Each row was made from one small tree. Brackets hold a mark, then the marks that hang from it, in the order of their numbers. Every link used is in the known rows. Write each row's tree.
Known rows:
[z263 [z614 [z97 [z934 z888]] z148]]: [ 22.8  14.8  24.8  15.1   6.1  21.8  -2.8 -21.5   2.6  -6.3  14.4 -18.9
   6.1  23.1  -9.2  13.4  12.3  34.3 -39.7 -15.7 -26.8 -34.0  44.7]
[z614 z97 z148]: [  3.7  40.6   6.1  30.3 -28.4   4.7  -2.2 -33.8  -5.6  -4.2  14.7 -13.1
 -11.6   6.9  -9.0  -0.7   6.3   3.7  15.1  -5.8   4.9 -23.5  37.9]
[z513 z224 [z888 z633]]: [  4.5   4.1 -22.4  13.8  14.4 -12.3  12.6  -5.5   9.5  11.2 -35.5  14.6
 -29.1 -33.3  19.2  -2.7  -0.9 -13.0  10.3  42.1  19.5  -6.5  -3.2]
[z888 z224 z513 [z633 [z263 [z614 z148]]]]: [-14.9 -42.2  -9.7  -4.2  -2.4  -1.4  11.0  38.4   4.7 -14.2  -3.6  12.3
  16.0  11.1 -23.6  -1.4  -9.2   6.4   5.4   4.0   2.9  12.2   4.3]
[z888 z224 z513 [z633 [z263 z614]]]: [-15.7 -33.2  -0.3 -11.9  -1.9 -14.1   4.7  33.7  -4.2 -17.9  -1.2  16.0
  20.5   1.2 -16.6   1.5  -9.6 -12.1   8.5   0.2  -7.0  16.5 -13.4]
[z97 z934]: [ 14.6  26.4   6.5  31.1  -1.1  -1.5 -24.0 -52.6  -8.8   2.1  19.0 -18.2
   2.2 -19.5   2.7  12.0   0.1   8.3  -5.7 -27.2  -3.4 -14.8  11.9]
[z97 [z934 [z888 z513]]]: [ 20.4   0.1   3.5  20.4  25.7   0.5  -4.9 -51.0 -11.1  15.3  14.5 -18.6
   1.0  -3.2  12.3  25.6  10.9  32.1 -30.4  12.6 -51.8  -6.8   5.2]
[z513 [z224 [z888 z633]]]: [ 10.0   2.5 -19.7  12.9  18.0  -7.8  10.2 -10.9   7.5   7.9 -33.2  12.7
 -25.2 -31.1  21.3  -7.6  -0.2 -19.3   4.9  40.1  17.5  -3.0   3.2]
[z263 [z614 z97 z148]]: [  5.6  22.9  17.3  10.7 -17.5  17.2   0.1 -13.7  -5.7 -18.8   4.4   0.1
  11.1  14.0 -19.9  -3.9   0.6  -7.9  14.9 -22.4  10.3 -26.0  41.5]
[z934 [z888 z224 z513 [z633 [z263 z614]]]]: [ -4.9 -43.6   4.1 -11.6   8.0 -11.3   9.0  32.2  -7.8  -9.4  -4.6  11.9
  15.6  21.4  -6.1   9.8   0.9  13.6 -13.7  14.5 -30.8  20.6 -17.2]
[z633 [z263 [z614 z97]] [z888 [z513 z224]]]: [-15.7  20.9  -4.7 -49.6  11.9   6.6   6.6  -2.7  -0.5  23.9  20.0 -12.8
  -7.8   7.7   9.4 -18.1   0.4 -20.1  13.3  -0.4  -6.7  10.5 -22.9]
[z934 [z888 [z633 z263]]]: [ 13.3   1.2   7.9  30.0 -34.2  -2.8 -17.4  -3.8 -14.2   3.3   5.9  -1.2
  -6.2  14.4   7.3  13.0   5.8  27.0  -4.7 -16.0   3.3  12.5 -19.9]
[z263 [z614 [z97 [z934 [z888 z224]]] z148]]: [  7.9   0.8  18.4   2.5  17.9   3.1   8.1  -5.9   7.7 -10.8  13.9 -21.7
   3.7  26.2 -10.8   7.4  11.6  36.0 -46.4   5.6 -44.6 -24.1  45.2]
[z888 z224 z513 [z633 z263]]: [-18.6 -14.1 -13.2   9.0 -12.0 -27.2   3.8  15.8  -5.1  -2.5   9.1   2.2
  -4.0  -3.6  -2.0   5.4  -4.3  -2.5   8.5  16.2 -14.1  19.5 -16.7]
[z888 z224 z513 [z633 [z263 [z614 z97]]]]: [-21.4  -6.6   4.5 -15.3 -15.7 -21.0  15.0  41.6   2.0 -23.2  12.0   9.2
   8.8  11.8 -15.4   1.7  -4.9 -20.1  -2.0  11.3 -21.1  -0.6   3.5]
[z224 [z888 z513 z633]]: [  5.5  -1.9 -16.1  16.6  14.3  -4.5  12.0 -20.2   3.6   1.2 -26.4  15.3
  -9.8 -31.0  19.8   6.9  -0.8 -17.5  14.0  46.6  -4.6  -4.4   9.5]
[z263 [z614 [z97 [z934 [z888 z633]]]]]: [ 23.9  12.6  26.8  18.2 -12.3   7.3  -9.6  -3.2   5.9 -23.8   8.9  -2.2
   2.1   7.0   2.3  24.3   2.9  14.3 -39.0  -4.4 -25.9 -35.9  36.6]
[z888 [z513 z224] [z633 [z263 z614]]]: [ -3.3 -29.3 -11.3 -12.8   6.5  -3.1   6.5  30.7  -3.4  -3.0  -6.9  20.0
  10.5  -4.2  -9.0  -3.6 -11.7 -15.5   7.1  -2.0   8.9  11.4 -21.7]
[z263 z614]: [  7.5   4.9  17.3   5.7  -4.9  10.3 -14.1 -27.2 -21.0 -17.2  -6.2   8.6
  26.0  -6.3 -12.4  -2.2  -4.0 -17.4  27.4 -36.1  14.7  -4.8   7.2]
[z224 z888]: [ 11.8  22.4  -0.7  14.9  13.1   0.6  -1.6 -47.0 -11.9   7.4 -17.9  -1.0
  -3.9 -21.7  15.7  -5.0   9.2 -15.0  15.7   6.6   8.8   0.1   2.3]
[z263 [z614 [z97 [z934 [z888 z633]]] z148]]: [ 24.3   4.4  18.2  26.5 -12.7  20.6  -3.7   1.9  18.1 -18.2   7.1  -5.3
  -2.2  16.2  -5.8  21.3   2.7  33.8 -40.9  -1.1 -15.5 -40.2  53.4]
[z224 [z888 z513 [z633 [z263 z614]]]]: [  4.1 -19.5  -4.7  -9.5  14.2   5.7   8.2  17.4   1.3  -5.7 -22.4  21.6
  13.9 -11.2   2.7  -1.2  -2.2 -21.7   4.8   5.8   8.9   8.4 -11.9]

Write each row's tree:
[-29.3  18.4   5.4 -47.5   1.3  -7.6   4.4   1.0  -1.3   9.2  26.7 -16.6
   0.6  13.7   4.3 -15.4   3.6 -15.3  14.9   0.5 -23.4  14.6 -14.6] -> [z633 [z263 [z614 z97]] [z888 z224 z513]]
[  0.9   4.8 -20.0   6.9   2.6 -14.6   4.5  12.2   4.7  19.4 -21.3   6.8
 -27.8 -17.6  13.8  -6.2   1.6  -5.5   0.9  17.7  28.0   8.2 -29.3] -> [z513 z224 [z888 [z633 z263]]]
[  9.8  43.4   8.2  34.3 -16.6   5.7  -8.3 -39.1   7.1  -1.0  29.0 -28.7
 -13.0  -0.1  -7.2   8.9   5.1  17.9 -17.7 -14.3  -8.2 -36.5  45.7] -> [z614 [z97 z934] z148]
[ 16.4 -10.0 -10.3   5.2  48.1  -5.9   8.2 -38.4  -5.7  26.8   7.7 -17.7
 -12.1  -5.2  15.9  15.1   8.9  29.5 -38.3  31.5 -53.1  -2.6  -3.2] -> [z97 [z934 [z888 [z513 z224]]]]
[-13.5  -5.1 -12.7 -45.7  23.7  11.5  -3.4  -9.5  -6.3  29.7   8.4  -6.8
   3.4  -0.2   9.9 -20.5  -4.0 -11.2  23.9 -12.2   8.7  27.6 -38.9] -> [z633 [z263 z614] [z888 [z513 z224]]]
[  8.1 -25.6 -15.8  -4.3  17.3  13.5  11.7  30.6  13.2   5.4 -31.6  14.9
  -3.7  -1.1  -3.7 -18.7  -2.4  -3.8  -4.6   3.3  43.1   4.8  -2.3] -> [z513 [z224 [z888 [z633 [z263 [z614 z148]]]]]]
[  4.4  10.2   0.3 -16.2   3.4  -4.8  15.5  35.4  11.1  -6.1 -16.7  10.8
 -11.1  -1.9   3.1 -13.8   2.7 -30.3 -13.0  11.3  18.6  -8.8  -3.3] -> [z513 [z224 [z888 [z633 [z263 [z614 z97]]]]]]
[  7.3 -12.9  -1.7  18.8 -16.3  -4.8  -3.0  -0.9 -13.1   9.8   7.5   3.1
  -4.7  12.6   7.4  18.0   5.4  24.6  -7.9   9.3 -19.3  14.9 -22.2] -> [z934 [z888 z513 [z633 z263]]]
[-25.9  -7.1  -5.4 -43.8  14.3  -0.5  -3.5  -6.7  -6.9  15.5  13.1  -9.3
  11.8   4.3   3.6 -15.0  -2.5  -8.6  26.1 -10.5  -7.6  32.3 -31.6] -> [z633 [z263 z614] [z888 z224 z513]]
[  6.2 -13.8   5.5  20.3 -32.4  19.4 -14.9  20.4  -0.8 -14.8  -2.2  12.0
  16.7  10.6 -21.4  -1.0  -8.5   6.5  16.5 -42.4  43.1  -1.4   5.3] -> [z888 [z633 [z263 [z614 z148]]]]
[ -6.8  -4.2  -1.4 -16.7  -4.9  -6.7  16.1  39.1   1.5  -9.5   6.7  12.5
   0.3   5.9 -11.5  -2.3  -6.3 -25.3  -4.5   8.6  -3.9  -4.7  -3.5] -> [z888 [z513 z224] [z633 [z263 [z614 z97]]]]
[-11.6  10.0   7.1 -13.5  -8.1 -19.9  13.8  43.6  10.7 -17.1 -12.0   9.6
  -6.9   2.5  -5.6  -4.8   4.0 -18.9  -7.0  15.0   2.4  -6.3  -2.3] -> [z513 [z888 z224 [z633 [z263 [z614 z97]]]]]
[ 20.8  32.0  14.4  34.2  -6.2   9.6  -4.8 -42.0   3.4   7.7  23.7 -31.7
 -14.5  18.1   3.0  17.5  15.7  44.7 -39.8   1.7 -33.1 -31.6  40.6] -> [z614 [z97 [z934 z888]] z148]
[ -8.6 -17.1  -2.3  -9.5   5.3 -14.6   4.7  33.3   5.9 -11.2 -25.6  17.1
   3.5  -8.5  -5.9  -4.4  -0.3 -13.5   3.9   3.7  17.7  11.9 -17.2] -> [z513 [z888 z224 [z633 [z263 z614]]]]
[ -0.1  38.5  12.5 -10.6 -17.4  27.2 -23.2 -18.2  15.2  14.9  39.2 -36.8
  -1.7  14.6  -0.9  -7.8   1.0  17.3 -10.3 -49.3  15.8 -14.2  12.4] -> [z633 [z263 [z614 [z97 z934] z148]] z888]
[  4.3 -13.1 -10.0 -12.5  14.1  -2.2   7.0  31.6   7.4   4.8 -31.1  21.9
  -5.1 -13.1   1.7  -9.7  -3.2 -16.6   1.2   2.7  34.4   6.5 -25.8] -> [z513 z224 [z888 [z633 [z263 z614]]]]
[-12.2  13.6 -25.5 -19.9  24.2   2.6   0.5 -46.1  -3.6  36.7   1.9 -13.6
 -21.3 -19.9  28.3 -11.3  -2.8  -7.4  32.4  27.6  -7.2  14.0 -16.5] -> [z633 [z888 [z513 z224]]]
[ -0.4 -20.3   4.4   0.8 -14.5   4.5  -6.2  17.9  -8.0 -15.5   0.5  19.7
  22.9  -1.1 -12.9   6.3 -10.8 -14.7  16.1 -21.3  10.2   8.0 -12.9] -> [z888 z513 [z633 [z263 z614]]]
[-24.3 -16.6 -12.6 -35.0  14.1  12.9   1.3  -1.4   3.1  20.4  11.1 -13.2
   8.0  12.5  -3.6 -18.9  -1.9  11.4  22.9  -6.7   1.5  27.0 -14.6] -> [z633 [z263 [z614 z148]] [z888 z224 z513]]
[  1.7  12.3  14.0  16.3 -46.5  14.1  -5.4  28.7   3.9 -21.7  10.3   6.4
   5.4  19.9 -23.2  -1.0  -4.9  -1.2   5.3 -32.3  29.3 -17.6  23.2] -> [z888 [z633 [z263 [z614 z97 z148]]]]
[ -4.3  20.4  10.5 -21.2 -15.7  20.4 -30.8 -24.6 -11.2  13.7  14.0 -11.0
  12.6   4.0   5.1 -15.3  -2.5  -6.4  34.7 -57.7  32.6  19.5 -31.5] -> [z633 [z263 z614] z888]
[-10.4 -17.3   7.1  -1.5 -19.5 -13.0  -9.6  30.5  -7.4 -21.8  -1.1  12.6
  18.0   3.7 -16.8  -3.3  -9.1 -10.1   9.2 -26.9  16.7  13.0 -12.0] -> [z888 z224 [z633 [z263 z614]]]
[-19.8   7.5   5.6 -32.3  -3.9   1.0 -18.2  -8.7  -8.9  10.2  13.2 -15.4
   9.0   6.9   3.3 -19.7  -1.6  -4.7  28.3 -35.6  15.2  28.7 -30.5] -> [z633 [z263 z614] [z888 z224]]
[ -8.5   1.8 -14.4  16.0   5.4 -24.9  11.0  -2.8   8.4  -3.6 -29.5  10.3
 -21.2 -27.9  13.3   1.7   0.3  -9.7  12.5  44.7   1.8  -1.2   3.2] -> [z513 [z888 z224 z633]]
[  8.1  12.0  -4.7  21.3 -15.7  -4.8  -8.0  -4.8  -0.3   4.7 -11.9   4.3
 -10.4 -14.5  13.5  -2.3   3.2  -9.0   6.5  -4.0  28.4   6.8 -15.1] -> [z224 [z888 [z633 z263]]]
[  4.0 -31.0 -10.6   0.3  12.2  18.5  13.4  22.0  11.9   0.2 -22.8  17.7
  12.0  -2.4  -5.9  -4.5  -2.0  -3.3   3.1   8.9  20.7   4.6   4.0] -> [z224 [z888 z513 [z633 [z263 [z614 z148]]]]]
[  3.7 -23.3  -8.5  19.4  22.5 -20.8   6.6 -11.9   5.9   0.6   5.3  -7.8
 -10.9  -7.8  13.1  26.6   2.2  31.5 -37.5  47.5 -60.1  -3.7  13.5] -> [z97 [z934 [z888 z224 z513 z633]]]
